Each row was made from one path, in order. Every step used is in the known rows, and no mark comes twice. Write each row's path.
Known rows
A/M: [-0.30 -0.06  0.17  0.10  0.35  0.10 -0.02 -0.09 -0.10  0.36  0.24  0.59
  0.23 -0.23 -0.35  0.08 -0.34]
B/J/X: [-0.23  0.25  0.21 -0.03  0.11  0.02 -0.02  0.25  0.02  0.33  0.43  0.36
  0.13 -0.08 -0.45 -0.42 -0.57]
E/B/J/X/M: [-0.58  0.42  0.18 -0.05  0.16 -0.15  0.00  0.11  0.48  0.52  0.39  0.41
  0.06 -0.09 -0.34 -0.12 -0.38]
A/E: [ 0.01 -0.03  0.20  0.05  0.27  0.15  0.15 -0.01 -0.22  0.24  0.15  0.36
  0.33 -0.42 -0.38 -0.05 -0.28]
R/M/A/J/X/E/B: [-0.60  0.11  0.65  0.03  0.27 -0.28 -0.13  0.22  0.22  0.47  0.31 -0.20
  0.08 -0.16 -0.47 -0.05 -0.03]
M/A/E/B/J: [-0.65  0.30  0.36  0.00 -0.03 -0.10  0.08  0.19  0.00  0.26 -0.03  0.19
  0.29 -0.26 -0.21 -0.05 -0.07]
R/M/A/J: [-0.43  0.09  0.60  0.07  0.26  0.00  0.00  0.00 -0.18  0.24  0.22  0.27
  0.16 -0.04 -0.44 -0.03 -0.03]
R/M/A/E: [-0.16  0.00  0.47  0.17  0.46 -0.03 -0.05  0.09 -0.10  0.27  0.08  0.20
  0.34 -0.22 -0.19  0.13  0.15]
B/J/X/M/A/E: [-0.31  0.20  0.36 -0.11  0.34 -0.27 -0.08  0.33  0.22  0.49  0.39 -0.09
  0.15 -0.09 -0.10 -0.37 -0.34]
R/M/A/J/X: [-0.39  0.15  0.64  0.06  0.30 -0.23 -0.19  0.18 -0.06  0.38  0.43  0.03
  0.09 -0.05 -0.40 -0.18 -0.22]
M/A: [-0.18  0.13  0.29  0.06  0.35  0.09 -0.12  0.06 -0.43  0.25  0.14  0.43
  0.26 -0.21 -0.25  0.06 -0.23]
X/J: [-0.28 -0.01  0.30 -0.11  0.18  0.25  0.21  0.02 -0.27  0.19  0.24  0.49
  0.18 -0.16 -0.65 -0.01 -0.47]
M/A/E/B: [-0.40  0.21  0.36  0.10  0.18 -0.09 -0.03  0.04 -0.23  0.31 -0.01  0.20
  0.35 -0.45 -0.16  0.20 -0.05]
A/J: [-0.24  0.05  0.35 -0.04  0.06  0.17  0.20 -0.06 -0.26  0.19  0.28  0.47
  0.17 -0.23 -0.63 -0.22 -0.46]
B/J/X/M: [-0.26  0.25  0.17 -0.09  0.30 -0.02  0.01  0.17  0.33  0.45  0.50  0.39
  0.07  0.01 -0.36 -0.36 -0.50]
E/B/J/X: [-0.56  0.41  0.21  0.01 -0.04 -0.10 -0.02  0.20  0.18  0.37  0.31  0.39
  0.14 -0.18 -0.44 -0.20 -0.43]
X/J/B: [-0.54  0.11  0.19 -0.05 -0.05  0.14  0.14 -0.08 -0.21  0.20  0.24  0.58
  0.25 -0.31 -0.54  0.07 -0.48]
B/J: [-0.29  0.21  0.17 -0.02  0.07  0.23  0.19  0.11 -0.07  0.16  0.22  0.61
  0.21 -0.07 -0.50 -0.25 -0.37]

Which path is each row?
[-0.16  0.06  0.20 -0.10  0.25  0.08  0.06  0.36  0.18  0.34  0.39  0.09
  0.11 -0.10 -0.54 -0.47 -0.51]	B/J/X/E
[-0.51  0.30  0.24 -0.07  0.16 -0.24  0.10  0.17  0.55  0.53  0.34  0.15
  0.14 -0.25 -0.28 -0.17 -0.34]	A/E/B/J/X/M
[-0.13 -0.07  0.38 -0.10  0.25  0.03  0.09  0.20 -0.02  0.37  0.45 -0.08
  0.08 -0.26 -0.67 -0.47 -0.60]	A/J/X/E
[-0.53  0.17  0.20 -0.07  0.05  0.19  0.22  0.13  0.28  0.25  0.08  0.41
  0.20 -0.19 -0.57 -0.11 -0.16]	X/E/B/J
[-0.67  0.33  0.34 -0.08  0.16 -0.13  0.11  0.12  0.30  0.39  0.07  0.22
  0.22 -0.17 -0.11  0.02 -0.02]	X/M/A/E/B/J
[-0.33  0.12  0.21  0.11  0.15  0.06  0.14 -0.06 -0.07  0.29  0.02  0.38
  0.33 -0.52 -0.37  0.18 -0.15]	A/E/B
[-0.40  0.26  0.35  0.02  0.43 -0.34 -0.20  0.14  0.17  0.61  0.28 -0.04
  0.20 -0.37 -0.03  0.12 -0.19]	J/X/M/A/E/B
[-0.54  0.16  0.53 -0.07  0.15 -0.21 -0.09  0.25 -0.05  0.45  0.29 -0.23
  0.07 -0.30 -0.46 -0.18 -0.32]	M/A/J/X/E/B
[-0.66  0.26  0.34 -0.09  0.08 -0.10 -0.02 -0.14 -0.06  0.35  0.31  0.42
  0.18 -0.23 -0.23 -0.01 -0.27]	X/M/A/J/B
[-0.69  0.48  0.31 -0.06  0.21 -0.28 -0.19  0.24  0.32  0.55  0.32  0.22
  0.06 -0.04 -0.14 -0.07 -0.27]	E/B/J/X/M/A
[-0.53  0.18  0.24  0.01 -0.15  0.09  0.14 -0.16 -0.20  0.18  0.31  0.58
  0.25 -0.39 -0.53 -0.13 -0.44]	A/J/B
[-0.42  0.11  0.44 -0.12  0.32  0.01  0.07 -0.01 -0.12  0.35  0.28  0.30
  0.11 -0.07 -0.34 -0.11 -0.30]	X/M/A/J
[-0.21  0.17  0.27 -0.03  0.55  0.06 -0.10 -0.01 -0.13  0.39  0.23  0.46
  0.20 -0.11 -0.17  0.14 -0.17]	X/M/A
[-0.05  0.10  0.34 -0.03  0.57 -0.23 -0.17  0.20  0.00  0.53  0.37 -0.08
  0.20 -0.27 -0.04 -0.09 -0.32]	J/X/M/A/E
